Each row was made from one small tree. Brackets hold a mark, then the marks that hang from it, in the order of their numbers. Every link used is in the known rows. Write each row's tree.
In the rows, zero is written as 128.
Known rows:
{j_839 {j_608 {j_85 j_716} j_600} j_911}: [165 150 131 171 119 101 109 117 187 119  63 122 119 127 141 128]
{j_573 j_608}: [132 111 124 132 118 147 129 136 130 129 123 113 119 125 138 126]
{j_573 {j_608 j_85 j_600 {j_839 j_911}}}: [149 177 125 176 119 130 116  92 182 101  39  85 130 121 146 137]
{j_911 {j_839 {j_608 j_573 j_600}}}: [161 208 123 165  93 141 137 103 157  99  73  98  82  92 130 126]
{j_168 j_839}: [140 141 123 110 113 140 114 130 139 105 125 130 123 138 118 132]
{j_85 {j_608 j_573} j_716}: [106 145 145 144 102 107 124 120 150 130 108 141 135  97 130 119]
{j_716 {j_85 {j_608 j_573 j_600 {j_839 j_911}}}}: [146 180 135 182 107 130 149  71 193 106  33  84 153  88 136 142]
{j_85 j_608 j_716}: [115 113 141 137 108 117 114 133 141 136 126 145 140 112 128 106]
{j_168 {j_839 {j_608 {j_85 j_716} j_573} j_911}}: [151 172 123 148 101  97  99 103 189  99  62 133 115 123 132 162]
{j_168 {j_839 j_608 j_911}}: [152 145 121 137 109 140 117 110 157 115  94 105 117 132 135 154]
{j_608 {j_85 j_716} j_573 j_600 {j_839 j_911}}: [145 213 143 177 121  87 108  81 191 101  38 128 122 103 142 136]
{j_600 {j_608 {j_85 j_716}}}: [143 126 119 144 113 121 100 128 178 102  98 159 119 140 133 112]
{j_85 {j_608 j_573 {j_839 j_911}} j_716}: [105 181 150 171 105 104 115  75 164 129  72 126 136  82 146 137]
{j_600 {j_608 j_85 j_839}}: [132 179 114 153 116 148 112  93 187  89  76 120 128 127 132 125]
{j_168 {j_839 {j_608 j_573 j_600} j_911}}: [166 200 131 155 102 138 133 101 182  99  57  87 110 116 137 150]
{j_839 j_608}: [137 138 126 136 121 144 136 128 146 132 124 110 116 117 133 131]
{j_85 {j_608 j_600} j_716}: [134 135 147 148 107 122 121 136 158 126 107 131 135 111 128  89]
{j_600 {j_608 j_573 j_839}}: [127 203 129 153 111 157 133  84 176  99  83 115 109  97 146 127]

Which tree is each row?
[136 157 122 151 108 112 111 114 186  97  81 155 117 124 135 124] => {j_600 {j_608 {j_85 j_716} j_573}}
[167 177 118 157  98 151 128 115 150 104  90 103  85 107 128 112] => {j_911 {j_839 {j_608 j_600}}}
[159 181 136 178 114  91 119 104 195 114  45 117 117 112 142 140] => {j_839 {j_608 {j_85 j_716} j_573 j_600} j_911}
[130 175 151 156 106 135 117 113 172 119  96 123 128  91 133  87] => {j_85 {j_608 j_600 j_839} j_716}
[126 163 132 141 124 105  97 111 165 111 103 153 123 115 129 122] => {j_608 {j_85 j_716} j_839}
[124 172 123 161 131 105 107  80 162 111  65 114 143 127 135 156] => {j_608 j_85 {j_839 j_911}}
[159 164 122 172 122 116 124 107 183 112  52  90 135 134 136 143] => {j_839 {j_608 j_85 j_600} j_911}
[165 207 120 161 103 118 122  96 201  83  32  88 126 129 127 161] => {j_168 {j_839 {j_608 j_85 j_573 j_600} j_911}}
[146 181 124 158 117 145 121 112 182  96  66  93 123 117 135 119] => {j_573 {j_608 j_85 j_600 j_839}}
[153 144 132 144 122 101 107 139 169 109  95 147 124 133 123 106] => {j_608 {j_85 j_716} j_600}
[125 203 157 183 104 110 121  79 180 119  50 112 130  81 146 118] => {j_85 {j_608 j_573 j_600 {j_839 j_911}} j_716}
[131 198 127 159 108 124 107  91 199  91  70 147 110 104 140 123] => {j_600 {j_608 {j_85 j_716} j_573 j_839}}
[145 176 137 152 118  91 118 126 176 103  77 144 122 118 126 119] => {j_608 {j_85 j_716} j_573 j_600}
[152 182 138 170 126  97  98  94 183 108  56 133 124 117 141 123] => {j_608 {j_85 j_716} j_600 {j_839 j_911}}
[153 147 132 175 111 139 139  83 185 112  49  89 156 103 134 129] => {j_716 {j_85 {j_608 j_600 {j_839 j_911}}}}
[134 194 128 178 111 108 100  70 200  95  42 141 116 109 152 142] => {j_600 {j_608 {j_85 j_716} j_573 {j_839 j_911}}}
[121 161 128 152 106 139 149  87 176 109  78 105 150  85 123 141] => {j_716 {j_85 {j_608 j_573 j_839}}}
[122 189 142 158 109 151 133 102 168 111  85  92 144  99 128 103] => {j_85 {j_608 j_600 j_839}}
[142 182 135 163 104 145 156  91 193 100  60  91 146  83 124 125] => {j_716 {j_85 {j_608 j_573 j_600 j_839}}}
[140 217 141 160 116 102 115 101 189  97  65 136 115  98 131 119] => {j_608 {j_85 j_716} j_573 j_600 j_839}
